Each row was made from one walk, in order. Every step used is in the known rows, and no mark comes twice. Write each row's walk.
Known rows:
bezaf kisil vepa duledu: [ -4   1  18  10 -33 -15 -25   9 -12  -2 -18   8   8  16  -5  -5  13   6
   8   9 -42  18  25]
bezaf nevu miges lebel vepa kisil: [ -5   0   8  -4   2  -1   4  21  18  -1  26  -9  -1  -6   8  12   8   5
  11  21 -31 -20 -11]
bezaf kisil: [ -4  11  17  26 -27   3  -2  17  -5  10  -7  -3  12  13  -7  -2  -5   7
  14  12 -15   5  26]
bezaf guraz vepa: [  0  32  29  26 -12 -15 -19  13  -4  10  13   2   6  25   2 -26  -2   6
  21  -1   4 -12  39]
vepa kisil miges lebel bezaf: [ 16  15  -2  -9  -1  14   0  -2   9  15  17   1  -3  -5   4  14 -25   2
   1   4  -8   0  -5]
duledu vepa: [ 18  11  26 -10  -8 -23  -3   3  -7  -3  13   8  14  10 -10   0  -9  -7
   8  12 -10  19   5]
vepa guraz: [18 22 26 11 -6  5  1  2  2 15 22 -5  4 13  9 -9 -6 -3 11  8  0  7 20]
kisil vepa guraz bezaf nevu: [ 19   8  48  -6  13  -6 -23   5  -8  16  38 -16 -20  22  11 -41   6  -8
  12  13   9  -5  -3]
lebel miges kisil vepa guraz bezaf: [ 14  11  21  13  11   6 -25  -4 -18  32  43  -3  -8   4  19 -24  -7  11
  23  30 -26  13   2]
duledu vepa guraz bezaf: [ 24  21  56 -13  12 -15  -7  -5 -16  14  45   0   2  19  15 -20  -1   0
  15  22   6  11   6]
nevu miges lebel bezaf kisil vepa: [ 17  13  19  15  -3   5 -34  24   1  20   7  15  -3 -12  18  11  -8   3
  24  19 -41  -9  25]
nevu miges kisil vepa: [  1   8  16  16   6  -4 -16  -1  -9   8   8   8   7   1   5   6  -8 -12
  23  28 -46   6  15]
vepa guraz bezaf: [ 16  26  37   8   6   3  -3   1  -6  15  36  -5  -2  15  13 -28  -4  -1
  17  15  16  -1  13]
guraz bezaf kisil miges lebel vepa duledu: [-29  -8   6  10 -12 -12 -13  -9  10 -20 -10  13   7   7  -9  -3   2  37
  14  23 -27  -3  -1]
vepa kisil: [ 10  20  10   0 -19   2  11  12  -7  12  17  -7   5  12   2   6  -4  -5
   3   8  -8   9  11]
lebel bezaf nevu miges kisil vepa: [ 20  -1  25   5  15   2 -34   7  -6   9  32  -8  -1   7   2 -16 -12 -18
  11  13 -43  -4  -1]
nevu miges lebel bezaf: [ 20  22   5  10   9  12 -17  18  16   6  18  16   6 -19  10  -1 -21 -11
  18  12 -15 -13  12]
kisil vepa: [ 20  13  13   2  -9 -13 -18   6  -6   2   4  10  -5   8  -5  -2  -8  -9
   9   6 -12  10  14]
guraz vepa kisil miges lebel bezaf: [ 15  17   1  -5  -3   5 -15  -2   0  21  17   8  -4   3   2   6 -23  11
   5   3 -14  -7  10]
nevu bezaf kisil miges lebel vepa: [  1   1  -6  21  -7   4  -2  -1  13 -14 -14   3  -5   0  -3  28  -3  16
  14  12 -19 -11   5]
miges kisil vepa: [ 12   1  13  13   0 -16 -12  -6 -11   8   8   3   1  14  -2  11 -14  -3
  16  12 -34  12  16]
miges kisil vepa guraz: [ 20   7  32  12   6  -8 -10 -13 -12  25  28  -4  -5  19  17  10  -9   2
  16  15 -33  14  22]
miges lebel vepa duledu: [  3  -3  -7   3 -11 -27  -8   2  20 -29   0  20   9   1  -6  13   0  19
   7   3 -32   1   9]
lebel vepa duledu: [  7   4   1   2 -21 -24 -12  -1   7 -32   7  14  13  14 -16  -1   5  13
  -3   2 -31  14   9]
duledu vepa guraz: [ 27  17  46 -10   0 -15  -1  -4  -8  13  31  -1   9  15  11   0  -3  -3
   9  15  -9  20  13]
nevu miges: [ -1  23  12  15  -8   8  -6  15   5  -1   1   8  16  -7  -3 -13  -6 -16
  17  20 -13   0  13]
bezaf nevu miges: [ -8   8  20   9  -4  10  -7  20   9  -3   4  -9  12   0 -10 -32   0 -22
  12  17  -8  -8  -6]

Which walk is each row?
[ -7   8  -1  24  -9  18   2   4   8   0 -30  -3  -1  -4   1  11  -7  -5
  19  12  -5 -10   7] -> nevu bezaf kisil miges lebel
[  3  -1  42  10  16   5 -16  -2  -5  23  28 -19  -2  12  17 -15   4 -12
  19  26 -41  -1   4] -> bezaf nevu miges kisil vepa guraz
[ -2   5 -11  26 -13  11  -7   4  -3  11   9   1  17  -5  -9  -9 -19   5
  16  19 -32  15   0] -> lebel miges kisil
[  1  -6  10   7 -10 -24 -19 -11 -12  -8  -2   8  10  17  -4   0  -1  -2
   8   9 -50  22  14] -> miges kisil vepa duledu
[ 13   8  -3  -2  -6 -14  12  10  11   1  26   5  -4   4   9  37  -5  20
   7   9 -24  -7   7] -> miges lebel vepa kisil
[ 19  11  41  10  18  -9 -15 -13 -21  26  42  -6 -10  22  23  -9  -6   4
  22  22 -17   5  16] -> miges kisil vepa guraz bezaf
[ -7  16  28  23 -16   3  -6  16 -14  10   7  -2   6  17  -2 -20  -3   8
  21  18   1  -3  19] -> guraz bezaf kisil
[ 16  -1  11   6 -18 -14 -38  13  -1   4  -3  17  -1   5   9   6  -2  12
   9   0 -45   6  25] -> miges lebel bezaf kisil vepa duledu
[ -6  20  14  12  -3 -12 -38  -6  13  -3   1  14   7  10   2 -29 -12  15
  13  -7 -10 -11  22] -> kisil miges lebel bezaf guraz vepa duledu
[ -2   4  15 -25  -1 -10  12 -10   2  10   4   3   5  -1   2  25 -11   3
   7  22 -15  14 -13] -> duledu vepa kisil miges lebel
[  6  13  67 -15  20  -4 -14   6  -7  12  46 -14   5  11  15 -43  12 -15
  18  33  -1  -3 -11] -> duledu vepa guraz bezaf nevu miges
[  8   1  -7  15  -9   0 -24   2 -10  15  10   7   3  -3  -5  -4 -16   5
  16  22 -43  19   1] -> lebel miges kisil vepa
[ 14  31  28  15 -16 -20 -41   9  -5  -1  23   8  11  27   3 -37   0   6
   7 -14 -12  -2  39] -> lebel bezaf guraz vepa duledu
[ 15  39  24  29  -6  -7 -19  15  -9   2  12  -4  -2  24   9 -23   6 -14
  19  -8  13 -18  38] -> nevu bezaf guraz vepa
[ -5  16   4  -5 -17  11  12  -7  -2   7   1  -7   5   7  -9   3 -10  -3
  -1  14  -4  14  -4] -> vepa kisil miges
[  6  10  33  20   4  -6  -4   7   3  16  34   1  -8  14  25   9   3  39
  27  23 -14 -17  23] -> miges lebel vepa guraz bezaf kisil
[ 18  15  29 -21 -13 -16   8   6 -16  10  26  -2  10  15   3  15   0  -5
   2  15 -18  21   4] -> duledu vepa kisil
[ 22  17  19  20 -22   8 -17  17  -7  12  14   0   8  14  -3  -4 -14   7
   7   1 -17   5  27] -> lebel bezaf kisil
[  7  27  16   4   2   9  -2   3  12  20  25  -7  -5   5  19   4 -18   8
   9   0   6 -10   7] -> vepa kisil miges lebel bezaf guraz
[ 24   9  17 -30   4  -6  -3  -8   0  13  27   6   2  -1   6  23 -21   3
   0  11 -16  13 -12] -> duledu vepa kisil miges lebel bezaf
[  8  23  14   3 -20  -7  -4  10 -16  19  17  -1   4  20   0  -2  -3   2
   7   7 -16   1  25] -> guraz vepa kisil
[  2  15   0   1   0  -2   7  16  13   1  23  10   3 -11  15  32   2  12
  15  25 -37 -12   6] -> nevu miges lebel vepa kisil
[ -1   7  27   3   2  -2  -9  14  -2  -4  20 -15  -1  17 -12 -46  -4 -13
  12   9  20 -11 -11] -> guraz bezaf nevu
[ 14  22  34 -17   7 -10  -6  -3   3  18  36  -4  -1   8  20  13 -15   9
   7   8  -3   3   0] -> duledu vepa kisil miges lebel bezaf guraz
[-14  -7  -1  18 -13  -3  -1  -3  18  -6 -14   9   3   1 -10  25 -13  34
  16  18 -27  -4   5] -> bezaf kisil miges lebel vepa
[  3  21  46  22  -9  10  -4   9 -15  27  26 -11   1  22  17 -21   4  13
  21  22   2  -2  25] -> vepa guraz bezaf kisil
[ 22  10  13   8   7 -12   1   0  20   3  30   7  -6   4  16  21  -8  23
  15  10 -16  -8  17] -> miges lebel vepa guraz
[ 11  36  27   6 -10   2 -21  -1 -10  24  33  -7  -1  26   7 -17 -12  11
   2  -2   0  -4  23] -> lebel bezaf guraz vepa kisil miges
[  6  25  17  18   6  -4 -31  -2  13  13  12  10  -3   9   5 -18 -25  14
  20  -4   5 -21  23] -> kisil miges lebel bezaf guraz vepa
[-10   6  -6   8  -2   4   2  -7  20  -2 -19   9   4  -9 -10   2 -24   0
  16  11   2  -3  -4] -> kisil miges lebel
[ 26  23  42  -1   9  -7 -21   0 -14  18  36   0 -15  15  19 -22   0  -1
  16  17   5   4  15] -> kisil vepa guraz bezaf
[  8  13  13  15 -20  17 -16   0  -3   9  -1   0   8  10 -14  -7 -21   8
   2   7 -13  10  10] -> lebel bezaf kisil miges
[ 17  35  22  25  -4   0  -5  16   0  -6  12 -10  -2  15  11 -15   5 -21
  15  -5  20 -12  23] -> nevu bezaf guraz
[ -8   0  17   5  20  -6 -13  17  19 -14  27   1  -4  -6   1 -21   3   4
  23  25  -7 -32 -15] -> guraz bezaf nevu miges lebel vepa
[-23   1   4  22 -16  11   2   0  13  10 -29   3   8  -3  -7   8 -16  14
  20  19 -12  -3   8] -> bezaf kisil miges lebel
[-10  13  30   7   7  10 -13  19   1  -3  19 -10   5   2  -6 -51   3 -21
  19  23   8 -16 -12] -> guraz bezaf nevu miges
[ -4  31  12  15   0   4  -2   2   1  15   3  -9  -9  11  20   1   4  -3
  19   2   8 -23  19] -> nevu bezaf guraz vepa kisil miges lebel
